What can hang from each mark:
k_350: k_700
k_440: k_368
k_654: k_124 k_582
k_279: k_188
k_582: k_188 k_368
k_368: k_440 k_582 k_700 k_742
k_622: k_350
k_188: k_279 k_582
k_742: k_124
k_700: k_350 k_368

Every row comes from one small tree of marks. The marks that hang from a mark follow it in brackets, in the order of their numbers. Every link used is in the known rows. Which tree was each row made from?
Known rows:
k_654{k_124 k_582{k_188{k_279}}}: [ -2.2 -22.5  17.4 -27.0 -10.7 -69.1 -14.9  -7.8   6.2  17.1 -13.2   4.4
  -2.8  -0.3 -32.6 -10.4 -15.1   9.9   3.6   0.7  -2.2   0.1  21.0  11.6
  24.5  17.8   9.7   6.3  32.0]
k_188{k_279 k_582{k_368{k_742{k_124}}}}: [ -3.0 -11.6  -7.5  -2.3  -1.0 -39.1  -6.0 -12.7  21.4   2.8  -2.8  -8.3
   2.4  -3.6  22.7   4.3 -11.5  24.3   1.7   0.6   7.4   8.7   0.6  -6.6
  30.6  -4.6  -2.0  -5.9  26.0]
k_368{k_582{k_188{k_279}} k_700{k_350} k_742{k_124}}: [ -1.9   0.8 -12.6  19.9  -3.2 -44.5 -11.9   7.3  12.1  -3.5 -11.0   2.6
   4.0   6.7   4.9  -4.7  -2.4  -9.5  -5.8  23.8  -7.1   5.5  17.1  19.1
   0.7 -16.2   6.7   1.0  -6.2]
k_440{k_368{k_582{k_188} k_700}}: [  3.9   9.5  10.1   3.9  -2.1   6.0  12.8  17.8   0.6  -6.6   2.3   0.5
   1.4   8.3   4.1   5.9  -1.6 -13.5   0.0   3.0  -0.5  -6.8  18.1 -10.5
   7.6  -9.7   2.5   4.3 -11.6]
k_279{k_188{k_582}}: [ -7.2  -8.0  22.9 -11.9  -4.3 -25.0  -5.7 -15.3 -14.8  12.4  -9.6  -5.5
   0.0  -1.0  -2.5  20.7 -11.1  12.7   0.8  -2.9   8.6  10.6  -9.2 -16.1
   1.5   6.9   9.1 -13.0   9.0]
k_368{k_440 k_742{k_124}}: [ -2.7  11.8 -14.8  20.7   9.1   1.6  -0.7 -12.2   8.2 -22.2   3.8  -5.3
   0.7  -8.5  12.8 -14.3   3.2  -3.9  -7.8  -0.2  -5.4   2.7   3.3  19.1
  -7.8  16.3 -16.6  -4.5  13.9]
k_654{k_582}: [  1.8  -0.8  17.7 -22.2  -2.8 -22.2  -2.3  -6.6 -10.8   6.0  -5.1   5.5
  -0.7  -8.2 -24.2   0.4  -4.0  -0.8  -3.7  -7.4   0.8   7.9  -0.9  -0.2
   8.3  18.9  -5.5  -3.0  11.7]
k_368{k_440}: [ -2.9   7.5   3.9  -4.3   3.8  18.0  -2.3 -12.3 -11.9  -3.6   3.7  -1.3
  -2.3  -6.7  -3.8   3.6   4.7  -9.5  -2.2  -9.2   3.4   5.5 -15.8  -3.5
 -16.8  16.1  -8.3  -3.0   3.7]
k_188{k_279 k_582{k_368{k_440}}}: [ -5.7  -9.9  -1.8 -10.5  -1.3 -16.8 -10.3 -13.8   9.3   9.7   1.5  -6.9
  -0.5  -2.3  11.8  12.6  -6.6  16.9  15.0  -6.5  12.6   1.4 -18.3 -25.8
  11.8  -3.7   5.7  -2.9  18.9]
k_654{k_124 k_582{k_368}}: [  7.8  -9.6  17.5 -20.2  -2.0 -34.8   1.3  -3.5  16.2   3.6   4.3   5.8
  -3.3 -17.1 -21.8 -21.5  -5.6  13.9  -2.8 -12.6   5.0 -10.8  23.5   8.3
  37.4  20.2  -6.7   1.0  24.3]
k_622{k_350{k_700{k_368}}}: [  3.1 -15.0  20.0 -30.2  -1.4  80.3   8.3  -4.8 -36.3  20.9  -7.1  12.1
  -3.8   7.2 -33.1  16.8  12.4  -4.7 -15.8  -6.7  -5.1   7.2 -35.6  10.0
 -26.0  -1.6   4.3  -7.1 -21.1]
k_279{k_188{k_582{k_368{k_440 k_700{k_350} k_742}}}}: [ -3.1  -0.2   4.7  17.6   1.6   9.1  -3.5  -1.3   3.8  -0.5   0.6  -3.1
   3.0  -7.6  20.7   5.0  -3.0   7.4  11.4   0.5   6.0  -9.3  -1.8 -12.2
 -10.7 -13.0  10.2  -0.2  -4.7]
k_700{k_350}: [  1.6  -2.5  23.1 -17.4  -3.4  25.0  -2.8  -6.0 -25.4  13.0  -3.5   8.6
  -2.0  -7.0 -20.7  18.1   8.3 -11.6 -15.7  -3.4   0.8  19.9 -18.2   6.5
 -20.9   3.2  -2.5  -2.2 -10.1]
k_368{k_582}: [ -0.7   9.5   8.0  -6.8  -0.6 -32.4  -0.3  -5.2  -8.8  -2.5   1.2  -0.2
  -1.8  -2.0 -16.7  10.2   0.0  -5.0  -8.0   1.1   5.2  11.4  -6.9  -7.2
   7.8   9.0  -8.3 -14.8  -2.7]
k_654{k_124 k_582}: [  2.9  -7.5  20.0 -18.7  -2.2 -34.3  -4.6  -9.4   4.3   3.3  -5.5   7.4
  -3.4 -15.1 -31.7 -21.7  -4.9   6.0  -8.1  -9.2  -1.2  -0.9  12.0  14.8
  21.3  26.6  -6.5  -5.9  23.7]
k_350{k_700{k_368{k_742}}}: [  0.5  -0.1   7.1 -10.5   1.5  57.8  10.8  -2.6 -27.0   3.6  -2.4   2.3
  -2.0   8.1 -12.3   2.5   5.8   0.4  -8.8  -6.0  -6.5   9.8 -23.2   4.2
 -17.0   0.6  -5.6  -6.5 -13.3]
k_582{k_188{k_279} k_368}: [  0.6 -17.3   9.4 -30.5 -10.0 -33.2  -2.6  -1.8  -2.3  22.1   0.4  -4.5
  -1.1   8.9   1.2  23.6 -11.6   7.4   5.7  -2.3  10.8   8.2  12.4 -14.1
  17.0  -1.0   8.5  13.7  11.8]
k_350{k_700{k_368{k_582}}}: [  0.4   0.6   9.4 -14.7  -0.7  26.3   7.5  -0.4 -25.1   8.4  -0.8   4.2
  -3.9  12.5 -28.0   7.6   7.8  -1.4  -5.9  -1.7  -1.3   5.4 -25.6  -5.8
  -6.3  -2.3   0.6 -12.2 -19.2]
k_368{k_440 k_582 k_700}: [ -1.4  20.0 -11.0  16.0   7.0   1.2  -3.1   0.1   2.9 -14.0   4.4   0.6
   0.0  -5.5   3.6 -11.7   6.5 -16.7   0.0   0.0   4.7  -5.5 -10.2  -9.9
  -9.9   3.7  -6.6 -10.8 -11.8]
k_622{k_350{k_700{k_368{k_582 k_742}}}}: [  1.7  -5.5   7.4  -8.2   0.8  50.1   7.2   0.5 -24.1   3.8  -4.5   8.7
  -2.3   8.6 -30.8  10.5  10.2  -3.0 -10.2   4.3 -10.0   2.4 -28.2  11.2
 -18.1  -9.0   0.6 -12.8 -22.4]
k_700{k_368}: [ -0.1   3.3   5.4 -22.9  -2.5  35.0  10.9  -1.5 -28.5   8.6  -0.7  -0.4
  -3.7   4.7 -10.0  11.4   2.1   1.9  -5.7 -12.6  -0.9  17.0 -15.5  -9.8
  -6.2   9.1  -8.4  -0.3  -6.0]
k_279{k_188{k_582{k_368{k_440}}}}: [ -5.2  -6.6  11.8  -3.2  -0.8 -18.9  -3.0 -11.3   0.4   6.6   3.0  -8.3
  -0.3  -4.0  10.8  15.2  -8.8  16.3  13.8  -6.1  13.0  -7.1  -2.8 -23.0
   6.4   2.3   9.7  -4.3  10.5]
k_622{k_350{k_700{k_368{k_582{k_188} k_742{k_124}}}}}: [  2.7 -12.8   5.7  -5.3  -2.0  19.0   5.8   5.7 -11.3   6.2  -6.8   7.5
  -1.3  15.9 -31.3   7.7   7.2  -1.5 -10.5  10.3 -14.4  -3.9  -5.6  24.3
  -9.6  -5.1   8.9  -5.5 -15.1]

Write each row's tree:
[ -2.8  18.7 -15.9  30.3   4.2 -23.0  -2.2  11.3  11.4 -22.0   3.9  -3.8
   2.8   2.6   8.8 -13.5  -0.8 -15.8   8.7   8.9  -5.0 -11.9  10.7  -3.6
 -10.0   3.0  -1.3  -0.6  -8.3] -> k_368{k_440 k_582{k_188} k_700 k_742}
[  3.2   3.3  -7.5  22.8   6.9  14.7  -0.2   4.2  24.1 -10.1   6.2   0.6
   3.6 -14.1  23.7 -13.9   6.5   4.5   0.7  -3.4   0.9 -11.0   0.0   1.8
   1.0  -4.3  -1.0  -0.9   1.2] -> k_188{k_582{k_368{k_440 k_700{k_350} k_742{k_124}}}}
[ -1.3  -0.7   5.0 -13.5   2.4  66.3   6.4  -6.7 -28.0   7.9   1.1   3.6
  -4.3   8.5 -19.0   2.1  11.5  -4.7  -1.3 -10.3  -2.9   0.5 -33.2  -2.6
 -26.4   4.5   0.9  -3.6 -14.2] -> k_350{k_700{k_368{k_440}}}
[ -2.6  10.9  -7.7   8.8   1.6  61.4   4.0   3.0 -24.9  -5.1   3.1   1.8
  -2.5   0.5  -5.9   5.0  11.4  -6.0   3.6  -2.1 -12.6   7.5 -21.7   4.2
 -35.1  -6.3  -5.9   6.8 -14.5] -> k_700{k_350 k_368{k_440 k_742}}
[ -4.4  -0.4 -16.1  10.1   3.5   1.0  -7.6  -6.0  18.8  -3.9   0.4  -7.1
   3.4  -5.4  33.7  -4.7  -6.8  12.6  13.9  -3.5   8.4  -4.0 -11.0 -22.0
   7.8 -10.9   0.5  -2.4  11.8] -> k_188{k_279 k_582{k_368{k_440 k_700 k_742}}}
[ -3.4  17.3 -13.7  19.7   1.4  26.7   1.9   7.5 -17.0 -12.8   6.1   0.9
  -2.6   3.0 -14.5   2.3  10.9  -6.0   8.8   6.9 -12.4   1.5 -18.7   0.1
 -24.0 -11.3  -4.3  -0.9 -18.4] -> k_700{k_350 k_368{k_440 k_582 k_742}}
[ -5.4   1.4 -19.9   3.3  -5.3 -46.9   1.0   3.9   0.1  -3.4  -5.6  -8.1
  -0.8  18.5  -2.0   4.0  -9.0   9.7   5.2  13.6  -9.5   8.7  13.8   3.1
  16.6  -5.5   0.4   1.6   6.3] -> k_700{k_368{k_582{k_188{k_279}} k_742{k_124}}}
[  3.4 -11.6  -7.3   0.4  -4.4 -13.8  -3.2   8.2  14.7   9.2  -3.3   0.9
   3.5   3.4  21.5   1.5  -4.7  -0.5  -3.5  10.0   0.4   1.9  25.4  13.4
   8.4 -16.6   6.6  17.8   1.0] -> k_582{k_188{k_279} k_368{k_700{k_350} k_742{k_124}}}
[ -3.0 -15.1   8.4 -22.2  -5.1 -25.5  -7.7 -12.3   4.1  17.6  -3.1  -5.3
  -0.2  -1.6   9.5  19.0 -10.0  20.4   6.2  -7.0  14.3  10.8 -14.1 -26.0
  22.7  -4.5   4.8  -6.1  17.7] -> k_188{k_279 k_582{k_368}}
[  5.9  -5.9   1.3  -2.4  -1.8 -35.2   8.1   6.3  16.1  -2.5   7.4  -5.4
   1.4   1.2  11.1   1.4  -6.9   6.5  -4.3  -0.5   0.6  -1.2  36.0  10.0
  22.7  10.9  -4.4  12.0  13.5] -> k_582{k_188 k_368{k_742{k_124}}}
[  2.1   6.1 -13.3  21.7   8.6   1.9   2.8   1.0  29.7 -15.6   7.6  -5.6
   3.5 -12.9  32.9 -18.7   0.7   9.1   2.1  -7.6   4.2 -12.6   5.4  -4.5
  14.1   5.2  -6.1  -4.4  10.2] -> k_188{k_582{k_368{k_440 k_700 k_742{k_124}}}}
[ -2.0   5.0  -2.7   1.4   5.0  63.6   8.1  -4.3 -22.4  -4.6   2.0   0.6
  -2.3   7.3  -9.0  -4.6   9.4  -2.4  -0.2  -6.2  -8.5  -0.2 -28.6   2.4
 -26.6   1.1  -5.1  -3.0 -12.0] -> k_350{k_700{k_368{k_440 k_742}}}
[ -5.7  -2.9  -3.1 -19.3 -10.1 -30.4  -0.3   4.3 -18.3  13.2  -5.3  -4.7
  -3.6  21.3 -16.7  19.4  -7.6   5.4  10.2   5.4  -1.6  11.7  -3.1 -16.2
   7.9  -4.9   8.1   2.8  -3.0] -> k_700{k_368{k_582{k_188{k_279}}}}
[  5.0  -3.3  12.2  -9.9   0.5   8.2   4.8   2.5   8.6   7.1   3.2  -0.1
   1.7  -9.8  14.6   1.6  -1.4   8.4  -2.6 -14.8  12.4   0.0  -5.6 -22.7
  16.1   4.7  -0.5  -6.9   0.2] -> k_188{k_582{k_368{k_700}}}
[  7.7  -0.6  -4.4   4.4   1.1 -14.9  10.7  13.1  20.8  -4.0   5.3  -2.8
   3.6  -0.7  25.0 -10.4  -4.6  -0.3  -7.4  -1.6   2.0  -5.0  37.9   8.6
  19.4   5.4  -4.1  12.4   3.7] -> k_582{k_188 k_368{k_700 k_742{k_124}}}
[ -6.5   8.5 -16.8  27.8  -1.7 -18.1 -15.3   7.7   4.4  -8.6  -4.3   0.6
   3.0   6.6   3.0  -2.5   0.8 -16.5  12.4  20.6  -6.6  -3.6  -0.7   2.2
 -22.5 -19.0  10.0   4.8 -13.0] -> k_368{k_440 k_582{k_188{k_279}} k_700{k_350} k_742}
[  0.0  -5.1   6.5 -10.9   2.2  60.5   3.2  -2.4 -24.8   8.0  -1.2   9.7
  -4.3   8.5 -35.6  10.3  15.2  -7.6  -3.9   1.1  -6.4  -6.5 -36.7   6.5
 -27.7  -6.0   6.7 -11.0 -23.0] -> k_622{k_350{k_700{k_368{k_440 k_582}}}}
[  9.6   1.9  -0.6   4.1   2.3  -5.5   3.2   8.3  16.9  -4.6   1.5   8.6
   3.5 -15.1   3.5 -20.3   1.6   0.4  -6.2  -0.2  -1.7  -6.6  21.5  17.4
  15.0  -1.5  -7.1   7.3   3.1] -> k_654{k_582{k_368{k_700{k_350} k_742{k_124}}}}
[ -2.3  -8.0 -17.5   5.2  -1.2 -38.3  -5.2  -4.0  21.3  -3.5   5.2 -10.2
   1.0   5.5  20.7   0.4  -9.1   8.2  11.0   6.0   1.3  -5.5  25.4   5.7
  13.5  -0.7   1.6  16.0  22.8] -> k_582{k_188{k_279} k_368{k_440 k_742{k_124}}}
[ -3.6  -2.2   6.9   2.6   1.8  -1.6  -1.2  -5.9   5.0   4.6   1.3  -6.2
   1.3  -5.4  21.2   5.1  -6.7  11.0  11.6  -7.3  13.8 -10.2  -1.8 -23.5
   2.9  -2.1   9.8  -3.4   2.4] -> k_279{k_188{k_582{k_368{k_440 k_700}}}}
[ -8.3   2.4 -13.9  -5.9  -6.3 -21.1  -3.7   2.5 -13.2   4.8   0.0  -6.7
  -4.2  19.4 -13.6  13.1  -3.7   1.8  19.9   5.4  -3.0   1.2  -8.4 -18.3
  -3.3  -3.4   8.8   5.4  -2.0] -> k_700{k_368{k_440 k_582{k_188{k_279}}}}
[ -0.4  -2.9 -23.7  12.2   2.2 -18.3  -3.1   2.6  26.4  -5.2   3.0  -7.3
   3.2   3.9  34.8 -10.9  -6.7   1.7   8.5   4.9   3.3 -10.3  27.2   4.4
  10.0  -6.6   2.0  16.8  12.7] -> k_582{k_188{k_279} k_368{k_440 k_700 k_742{k_124}}}
[  5.3  14.2  11.8   9.0   0.8  40.5  11.1  13.5  -7.4  -6.6   2.5   7.7
   0.7  -2.2  -0.2   6.5   9.1 -17.4  -7.9   4.6  -0.6  -2.1  -0.7  -3.1
  -6.4 -20.9  -2.3  -1.8 -22.3] -> k_440{k_368{k_582 k_700{k_350}}}
[ -1.4  19.4 -14.0  22.1  10.0  39.0   2.0  -2.4   0.4 -20.3   2.4  -1.6
   2.5 -10.6  22.9 -17.5   4.5 -14.7  -4.0  -5.9  -1.7  -0.3  -7.6   1.7
 -22.1   7.3 -14.8  -3.0  -4.7] -> k_368{k_440 k_700 k_742}
[ -6.4  10.0 -31.7  32.0   3.7 -50.2 -12.1   1.5  25.0 -19.2  -3.6  -6.6
   3.7   6.9  20.1 -18.5  -5.0  -8.0   6.7  18.9  -4.9  -7.7  18.1   9.8
   3.0  -4.7   1.7  -0.1   6.2] -> k_368{k_440 k_582{k_188{k_279}} k_700 k_742{k_124}}
[  3.9   8.9  -3.2  15.5   5.6  28.7   1.0   0.7   0.9  -8.5  -5.5   7.2
   3.6 -11.4  13.1 -12.7   8.5 -13.0 -23.3   4.2  -6.2  11.7   3.9  27.4
 -14.4  -2.2 -11.2  -2.2  -9.6] -> k_368{k_700{k_350} k_742{k_124}}
[  7.6 -17.7  22.9 -24.3  -8.0 -58.6   0.3   5.2  18.0  10.5   2.5   4.8
  -2.8  -7.3 -27.4 -15.8 -10.5  12.9   4.4  -9.4   2.1 -14.8  38.2   8.1
  38.0  23.8   5.3  11.9  25.8] -> k_654{k_124 k_582{k_188 k_368}}
[  9.2   0.7  11.8 -12.4   0.6  40.6   7.3   6.7  -6.0  11.3   6.1   7.9
   0.3 -10.7   6.7   5.0   8.3  -8.5 -11.4 -10.0   9.5   4.2  -2.5  -3.6
  -4.6  -7.0  -4.3   5.7 -17.1] -> k_582{k_368{k_700{k_350}}}
[ -0.4  13.6 -17.2  38.7   3.8 -22.9  -6.0  12.8  17.5 -19.8   0.8   2.1
   3.4   0.4   3.3 -16.5   7.5 -18.1   0.3  18.6 -11.0 -12.1  17.4  21.6
 -14.9  -6.1   3.4   2.7 -11.0] -> k_368{k_440 k_582{k_188} k_700{k_350} k_742{k_124}}
[  6.0   1.0  -9.1  19.4   2.5   8.9   2.7  14.6  19.9  -7.0   8.8   0.9
   3.0  -3.3  19.1 -12.3   5.5  -9.0   1.5   4.0  -3.1 -15.0  27.0  14.8
  -6.3  -4.2   2.6  19.2  -5.1] -> k_582{k_188 k_368{k_440 k_700{k_350} k_742{k_124}}}
